Known rows, with every step that occurs:
pubo -> dukugu -> dufel: [4,-1,-7,-1,14,11,16,8,0,2,-1,1,26,23,4,25,18,11,-1,9,19,-17,-8,7,5,12,-13,-18,16,2,15,14,-9,2,8,-6,4,-15,-14,-8,-5,4,8,-9,-6,-11,-7]
rasav -> dumit -> dufel -> dukugu -> pubo: [-8,-15,-4,-7,27,25,1,-2,16,7,-10,-4,17,-9,-28,-9,27,23,-24,12,-3,-14,-18,-19,10,20,-2,-32,10,8,-12,10,-8,-34,-2,-18,-12,-14,-20,3,-15,5,-17,-14,-33,-14,-6]
kedogi -> dumit -> zoravot -> rasav: [5,-8,-9,17,4,-29,-2,-18,-25,-1,-1,16,6,22,-7,-19,19,3,-3,-11,-2,23,6,5,19,5,3,-30,8,-27,4,15,-1,-27,1,-16,11,-17,11,10,17,-19,-6,-7,-4,10,-14]
dufel -> dukugu -> pubo: [-22,4,-6,-3,2,16,8,5,8,1,-1,-12,-1,-8,-15,2,19,9,-16,10,6,-14,-9,-12,16,19,-5,-15,-3,3,0,6,2,-12,-6,-14,-3,-5,-21,20,-4,9,-20,-2,-15,0,-7]
gidu -> pako -> dumit -> dufel -> dukugu: [-26,-14,-10,-7,19,19,4,34,9,6,-1,4,15,-10,-4,-7,-2,22,-22,-1,13,-20,5,-30,-1,11,-10,-42,7,-6,18,-9,-5,-38,8,-19,-13,9,2,-8,-1,4,-12,-22,-29,-9,1]
kedogi -> gidu -> dufel -> dumit -> pako: [-45,-15,-7,5,26,40,-4,-10,17,-4,0,-6,-1,17,23,-5,21,3,22,-13,0,-5,-14,-4,-8,12,-10,-32,26,-21,5,-3,-2,-40,14,-9,8,15,0,-1,7,-2,-12,2,-8,-5,7]
rasav -> zoravot -> dumit -> pako -> nibam -> dufel: [-8,5,-27,24,2,2,15,9,-12,7,-22,-16,26,-11,11,-9,9,-7,8,-8,-7,-21,26,-19,-10,8,-2,-25,22,-2,30,-3,-23,-44,-2,-2,2,-21,15,4,-5,3,-17,-19,-23,-7,34]
rasav -> dumit -> pako: [-7,-5,-11,5,16,9,-10,-2,7,4,-9,4,-4,-1,-7,-2,6,5,8,4,3,4,-12,10,-11,4,-7,-10,20,3,-1,-13,1,-32,-1,0,-6,-5,25,-9,0,-13,-12,5,-8,-21,17]
kedogi -> nibam -> dufel: [-1,2,-5,15,-3,-7,5,-8,-5,13,3,-15,16,5,1,-15,13,-8,-1,-16,-20,-11,-2,19,-5,-2,6,-22,6,7,-4,3,-6,-1,17,-2,14,-20,-1,-5,-1,20,6,-22,1,-17,2]
pubo -> dukugu: [7,9,-14,6,14,-2,4,12,-2,8,-5,1,9,19,-6,12,14,11,-1,0,12,-8,0,15,8,15,-13,-1,4,0,15,8,-1,1,-2,-7,1,-9,-10,-7,5,-7,0,4,2,2,3]
lurop -> gidu -> kedogi -> nibam -> dufel: [-27,-1,3,13,-4,-13,-4,-17,14,23,2,-21,35,15,-2,4,2,-8,12,-22,-7,-11,16,34,-2,8,24,-38,4,-4,-20,14,-33,-2,16,6,5,-27,3,8,6,16,18,-11,16,-19,2]
pubo -> dukugu -> dufel -> dumit -> zoravot -> rasav: [-8,-22,-14,-2,10,0,33,-5,-10,-6,3,11,24,32,11,3,44,21,-11,-4,11,4,7,4,19,17,-7,-49,12,-23,38,35,-14,-28,9,-23,9,-35,-6,-6,12,-24,-1,3,-13,-9,-22]
zoravot -> dumit -> pako -> nibam -> dufel: [-10,4,-20,20,3,-1,13,14,-17,-9,-26,-5,17,-16,6,-14,14,-14,6,-17,10,-16,12,-7,-20,6,-1,-35,18,-2,15,-1,-33,-45,-2,-5,12,-22,6,6,-3,13,-2,-21,-15,-9,24]
nibam -> pako -> dumit -> dufel: [-10,-10,-18,11,11,3,1,11,-9,10,-8,16,9,-1,3,1,-2,-6,-31,-6,10,-14,7,-23,-18,-11,6,-25,13,-4,-1,-9,-20,-29,12,-7,-14,-17,6,2,0,-1,-17,-9,-33,-3,8]
kedogi -> dumit -> dufel -> dukugu: [-3,-1,2,-8,18,7,-11,10,1,3,-8,-6,25,16,-20,-21,18,8,-11,-6,-5,-12,-6,-13,12,19,6,-34,14,-16,-9,3,-5,-31,0,-23,-16,8,-23,3,-14,11,-7,-17,-14,0,-7]
gidu -> dufel -> dumit -> zoravot: [-26,-10,-10,12,8,8,5,-7,10,1,-4,12,-2,11,28,-19,21,27,-5,-11,-16,-3,13,-9,1,6,-18,-44,16,-19,28,19,-2,-27,12,-2,-9,0,-17,7,15,-4,3,10,-25,-14,-8]
gidu -> dufel: [-7,-1,1,3,3,10,-3,-1,9,0,-5,9,-3,1,10,3,4,8,-2,-2,-1,-16,6,5,0,5,-15,-12,10,-7,5,3,-1,-8,5,9,7,5,-16,10,6,14,3,-9,-8,-7,-5]
rasav -> dumit -> pako -> nibam -> dufel -> dukugu -> pubo: [-27,-3,-25,14,15,20,19,6,4,0,-21,-17,10,-30,-5,-16,22,16,-10,5,-10,-27,-12,-7,-1,23,-8,-48,33,6,4,-8,-22,-59,-1,-15,1,-27,-3,9,-11,22,-18,-17,-25,-16,11]
gidu -> kedogi: [-13,-5,11,-2,-4,-4,-3,-8,7,-1,1,5,15,-2,-5,4,-14,-9,2,0,12,-8,11,8,-3,15,5,-7,-6,-3,-3,12,-10,2,5,2,-4,-2,-3,16,9,-5,5,0,9,-8,-12]
gidu -> dufel -> dumit -> rasav: [-22,-24,7,-17,1,7,14,-18,18,-14,-3,5,-9,9,17,-9,12,20,3,-10,-6,6,10,1,-5,15,1,-33,6,-23,1,14,-3,-32,-1,0,-6,3,-12,12,17,-7,-9,9,-23,-9,-8]
zoravot -> rasav: [5,-12,2,-12,-5,-7,9,-13,-6,-7,3,9,-4,-4,-10,-2,6,-6,-3,-1,8,10,8,11,10,6,10,-1,-11,-13,3,9,-4,-7,-5,-6,17,-11,10,7,4,-9,-10,-10,10,13,-11]
dumit -> zoravot -> rasav: [-2,-12,-12,10,-4,-21,7,-16,-11,2,10,9,-5,3,3,-7,11,5,-15,-9,2,17,15,2,18,1,-3,-21,-1,-15,9,14,-3,-8,5,-16,23,-15,10,6,16,-10,-6,0,-5,13,-8]
nibam -> dufel: [-5,-4,4,8,-2,-1,12,4,-5,7,-8,-3,7,-13,6,-8,-2,-3,-3,-9,-10,-12,9,7,-13,-18,2,-10,3,0,2,2,-14,-2,7,5,9,-16,-2,-7,1,18,11,-11,7,-15,-6]
pubo -> dukugu -> dufel -> dumit -> pako: [-17,-5,-15,-3,21,32,24,10,8,-2,-8,-5,17,28,12,12,38,12,7,-1,21,-9,-13,5,-2,22,-13,-42,27,-7,26,10,-15,-27,1,-14,-5,-18,-1,-15,-1,-13,-9,9,-14,-32,1]
zoravot -> dumit: [3,-1,1,1,3,-3,-6,6,-13,-7,-13,13,11,10,-14,0,12,-11,9,-3,15,2,6,-5,-7,-1,8,3,-12,-1,16,13,-9,-19,-7,-2,-7,-11,-2,5,3,-9,-7,-10,-10,0,8]
kedogi -> nibam: [4,11,-9,7,-2,-8,-4,-11,3,5,13,-12,9,16,-1,-9,16,-1,2,-8,-11,2,-11,8,5,16,6,-17,2,4,-8,3,4,4,7,-9,3,-4,4,3,-3,0,-3,-10,-6,0,10]
rasav -> dumit -> pako -> nibam: [-4,-1,-22,10,12,-3,-1,-1,5,-10,-12,-2,4,-10,6,-13,6,12,2,5,-6,-3,-4,-4,-7,21,-8,-26,31,1,3,-16,-11,-43,1,-4,-2,-6,19,-2,-8,-4,-8,-5,-11,-1,26]
nibam -> dufel -> dumit: [-16,-14,9,-7,6,7,22,4,-1,0,-14,-3,9,-8,9,-18,14,0,5,-12,-15,-10,7,2,-17,-12,11,-20,2,-10,13,12,-15,-25,5,3,-10,-17,-8,-13,1,5,10,-2,7,-27,-12]
gidu -> lurop: [-7,-2,-6,-3,-6,5,3,-5,-11,4,-14,3,5,-1,16,1,10,9,1,7,5,7,-2,4,6,3,-18,0,-11,-8,4,5,8,2,-12,3,2,-12,-6,9,-18,-9,6,2,5,9,-18]
pako -> dumit -> dufel -> dukugu -> pubo: [-20,-5,-15,-3,24,21,11,18,13,11,3,-2,8,-10,-15,-2,20,16,-37,10,13,-24,-4,-36,5,19,-5,-37,4,3,-3,10,-14,-33,7,-22,-13,-16,-18,9,-9,8,-22,-19,-39,-2,-11]
pako -> nibam -> dufel -> dukugu -> pubo: [-22,4,-14,8,-1,7,28,11,-3,-5,-12,-22,16,-26,2,-14,17,12,-24,3,-11,-39,2,-15,8,20,-2,-38,11,3,7,4,-20,-29,1,-13,7,-19,-28,19,-10,35,-2,-24,-13,5,-7]

Rows:
[-22,-14,-19,3,12,10,25,-2,-1,-7,-17,-10,4,-33,-17,-17,30,12,-15,5,-1,-21,-2,4,9,28,-1,-51,21,-5,2,0,-25,-67,-5,-21,20,-40,3,17,-6,13,-26,-29,-13,-5,-1]
zoravot -> rasav -> dumit -> pako -> nibam -> dufel -> dukugu -> pubo
[-5,-8,-12,21,13,-12,-8,-11,0,10,-2,16,6,6,3,-10,5,22,-4,-1,-13,11,-3,1,3,-5,-7,-16,17,3,11,4,3,-22,14,-5,-8,-17,13,-12,7,-12,6,7,-15,-7,7]
rasav -> dumit -> zoravot
[-13,-10,-13,0,-6,-11,14,-10,5,10,16,-2,2,10,11,13,-12,17,-7,14,-8,10,24,-19,4,2,10,-6,2,-7,3,0,7,-24,8,1,-15,-7,29,-2,12,-28,-27,2,-33,14,11]
pako -> dumit -> rasav -> zoravot
[-13,-5,-5,-5,15,30,6,3,12,8,-3,-17,11,-11,-19,-9,23,11,-33,5,7,-18,-14,-25,15,20,-6,-33,4,5,-14,13,-12,-12,-2,-22,-2,-7,-28,14,-11,12,-20,-11,-31,-8,-10]
dumit -> dufel -> dukugu -> pubo
[-20,1,2,13,11,-3,-13,-4,-3,-2,-13,-1,13,16,-14,-5,4,-18,17,-10,17,-1,-2,12,-7,26,5,-28,19,-15,-13,3,-9,-25,-7,-5,-6,1,15,17,16,-13,-8,1,5,-23,-2]
gidu -> kedogi -> dumit -> pako
[-23,-10,2,2,6,13,-7,13,14,4,-14,-9,13,3,7,8,-7,19,17,-8,10,12,5,6,10,-9,1,-17,2,-10,2,-15,-10,-8,-11,4,5,6,15,-2,4,2,-4,9,1,-4,15]
lurop -> gidu -> pako
[-43,-7,-10,-2,19,31,-2,3,32,4,-19,-6,-1,15,20,2,23,22,21,-18,6,4,8,11,-2,7,-6,-43,21,-24,7,0,-22,-42,-5,3,-6,-4,1,5,4,-3,-11,18,-15,-19,13]
lurop -> gidu -> dufel -> dumit -> pako
[10,-7,-8,4,15,9,-4,1,-1,13,-9,3,32,8,-14,-3,13,-1,-4,1,-1,-6,17,-31,3,4,4,-10,-1,-2,14,14,-9,-20,-2,-7,-10,-8,-2,0,-10,-16,-15,-18,-32,-7,18]
rasav -> zoravot -> dumit -> dufel
[-20,-10,-9,10,3,-5,9,-5,2,1,2,0,2,11,19,-20,19,14,0,-9,-13,14,7,-14,3,3,-4,-32,7,-9,21,13,1,-19,7,-11,-13,-6,-1,-4,9,-14,-1,20,-15,-10,-3]
dufel -> dumit -> zoravot
[-1,-28,-2,-19,22,18,8,-10,7,1,-5,8,10,-13,-38,-11,33,18,-29,12,4,-6,-11,-9,19,25,5,-35,0,-7,-14,16,-16,-42,-6,-24,5,-28,-11,14,-11,-6,-27,-25,-25,-3,-16]
zoravot -> rasav -> dumit -> dufel -> dukugu -> pubo
[-13,-24,-12,9,-2,-19,36,-11,-19,-11,-3,1,9,-10,26,-34,22,10,-17,-20,-21,1,26,-10,-1,8,6,-58,11,-25,31,18,-29,-42,10,-15,12,-32,-3,5,10,2,7,-12,-3,8,-11]
pako -> nibam -> dufel -> dumit -> zoravot -> rasav
[0,0,-6,11,-4,-10,21,7,-10,-4,-8,-10,17,-22,14,-16,1,-2,-7,-9,-16,-23,12,-5,-13,0,0,-22,16,-2,8,-5,-24,-17,9,4,11,-13,-10,1,-9,26,17,-20,3,3,1]
pako -> nibam -> dufel
[-20,-29,7,-19,-6,11,28,-26,16,-4,10,-13,20,23,21,7,9,17,4,11,-17,9,9,-21,10,5,17,-29,9,-15,11,12,2,-24,0,-1,-15,-7,9,1,-2,-25,-18,7,-33,-15,-3]
dukugu -> dufel -> dumit -> rasav -> zoravot
[-16,-12,-3,-2,-10,-6,24,-30,8,12,9,-30,19,18,11,-19,17,6,2,-14,-43,6,13,0,1,11,23,-39,9,-10,-1,13,1,-24,13,-6,-11,-19,15,-1,10,-13,-18,-2,-23,-13,10]
kedogi -> nibam -> dufel -> dumit -> rasav -> zoravot
[-11,-24,4,-18,7,8,32,-8,9,-15,1,-6,20,35,7,16,26,22,0,0,13,4,-7,5,4,19,2,-39,11,-18,12,25,-11,-22,-2,-11,-6,-17,-7,-6,8,-18,-6,11,-21,-13,-10]
pubo -> dukugu -> dufel -> dumit -> rasav
[11,-24,3,-14,10,-10,1,-18,-6,-8,-5,23,0,-5,-19,-4,7,5,4,8,0,13,3,18,7,2,10,2,-3,-12,-2,5,-5,-31,-5,-5,2,-20,16,-2,-1,-18,-10,-15,7,4,-8]
zoravot -> rasav -> dumit
[-49,1,-22,8,5,-6,-13,7,16,27,5,-13,43,24,-11,5,4,4,-24,-16,9,-23,17,-3,7,21,29,-66,13,-14,-13,4,-39,-41,21,-17,-25,-20,4,20,3,5,-22,-12,-25,5,10]
lurop -> gidu -> kedogi -> nibam -> pako -> dumit -> dufel -> dukugu
[-13,3,-18,16,0,2,17,7,-6,-1,-13,-20,5,-20,16,-13,2,-2,-3,-16,-5,-22,8,-2,-16,7,-10,-36,29,0,4,-15,-26,-24,6,-1,17,-9,8,1,-4,21,2,-13,-7,-11,15]
dumit -> pako -> nibam -> dufel
[1,-27,0,-27,17,3,0,-9,9,-1,2,13,13,-6,-28,-14,20,19,-22,5,-1,-4,3,2,14,20,9,-25,-2,-11,-6,10,-13,-43,3,-24,0,-16,-4,-3,-11,-9,-15,-25,-10,4,-10]
zoravot -> rasav -> dumit -> dufel -> dukugu
[-22,-20,-1,-12,-3,13,14,-21,22,-1,1,-4,-1,14,22,-2,7,27,5,1,-25,3,22,-10,10,16,4,-26,8,-23,13,11,8,-31,0,3,-18,5,-2,12,18,-18,-26,13,-35,-4,1]
gidu -> dufel -> dumit -> rasav -> zoravot
[-13,-4,-24,1,18,20,37,15,5,-15,-8,-14,27,18,20,2,36,16,3,-2,12,-16,-7,-8,-3,40,-13,-54,39,-8,32,4,-23,-38,2,-14,-3,-13,-8,-5,-9,-6,-5,0,-20,-14,11]
pubo -> dukugu -> dufel -> dumit -> pako -> nibam
[-9,8,-7,15,12,2,-8,2,-7,-1,-17,-5,2,17,-7,-10,14,-10,17,-12,5,10,-11,4,-3,10,-2,-24,23,-12,-10,-10,1,-28,-5,-8,-4,3,17,4,6,-8,-13,1,-7,-16,9]
kedogi -> dumit -> pako
[-9,-1,-12,-8,12,16,-7,10,5,16,-4,-7,36,10,-19,-3,20,8,-12,2,-3,-17,18,-33,14,16,4,-18,-4,-2,23,13,-7,-33,-2,-20,-20,-3,-12,3,-14,-8,-25,-20,-38,4,16]
rasav -> zoravot -> dumit -> dufel -> dukugu
[-13,-18,-5,-12,5,11,35,-12,12,-1,5,-13,33,39,10,22,24,27,2,12,-6,1,10,-7,14,24,4,-32,12,-15,24,21,-2,-21,0,-9,-14,-16,0,-10,5,-30,-21,13,-34,-12,1]
pubo -> dukugu -> dufel -> dumit -> rasav -> zoravot
[-17,-17,1,-15,-8,4,17,-23,12,-1,3,-14,3,14,13,-3,2,16,6,2,-22,18,18,-18,9,11,19,-14,-2,-16,5,7,10,-24,-7,-5,-21,0,15,-1,12,-31,-30,21,-26,1,7]
dufel -> dumit -> rasav -> zoravot
[-20,-11,-27,24,-8,-23,8,-4,-29,9,1,26,-9,5,8,2,3,-2,-29,-10,13,9,21,-8,2,-14,7,-30,8,-23,22,0,-10,-35,18,-15,6,-34,30,10,23,-22,-28,-2,-25,16,-1]
nibam -> pako -> dumit -> zoravot -> rasav
[-1,-4,1,5,-4,-15,0,-22,-5,2,0,-8,12,25,-4,-3,0,8,9,3,-19,18,9,-10,18,11,12,-10,10,-22,-11,-2,14,-23,-5,-3,-14,3,17,9,10,-23,-23,3,-23,7,7]
kedogi -> dumit -> rasav -> zoravot
[-20,2,-28,19,-17,-21,8,-20,-6,17,14,-12,12,28,10,6,-4,4,-13,-2,-16,7,15,-12,7,5,24,-26,13,-10,-2,-12,7,-27,19,-6,-17,-17,38,12,19,-24,-48,-2,-47,13,29]
kedogi -> nibam -> pako -> dumit -> rasav -> zoravot
[-34,-18,-10,2,1,-2,7,0,17,13,-1,-9,13,15,16,21,-19,34,13,4,2,21,28,-14,15,-4,7,-24,7,-18,5,-14,1,-35,-2,7,-13,-1,44,-2,18,-28,-30,10,-34,9,26]
lurop -> gidu -> pako -> dumit -> rasav -> zoravot
[-23,-3,-17,0,9,20,14,6,15,-17,-18,-4,-5,-3,30,-19,25,15,4,-11,-6,-14,7,-12,-10,32,-15,-53,34,-15,22,-3,-13,-47,0,-2,-4,6,-10,15,2,4,-7,0,-22,-9,12]
gidu -> dufel -> dumit -> pako -> nibam
[-41,-28,-2,-2,-7,6,33,-3,14,-2,-18,-34,32,1,34,-12,-5,37,14,-14,-25,7,34,-15,8,5,17,-56,16,-26,15,-14,-23,-48,-7,4,-7,-9,17,-1,10,-5,-15,7,-22,-7,22]
lurop -> gidu -> pako -> nibam -> dufel -> dumit -> rasav -> zoravot
[-37,-6,-2,1,13,26,-14,-2,14,-1,7,-9,11,14,10,5,11,14,5,-1,-7,-25,-4,-1,14,10,-9,-17,16,-16,3,-2,0,-26,19,-12,7,27,-25,6,-2,24,-6,-17,-3,26,-1]
kedogi -> gidu -> dufel -> dukugu
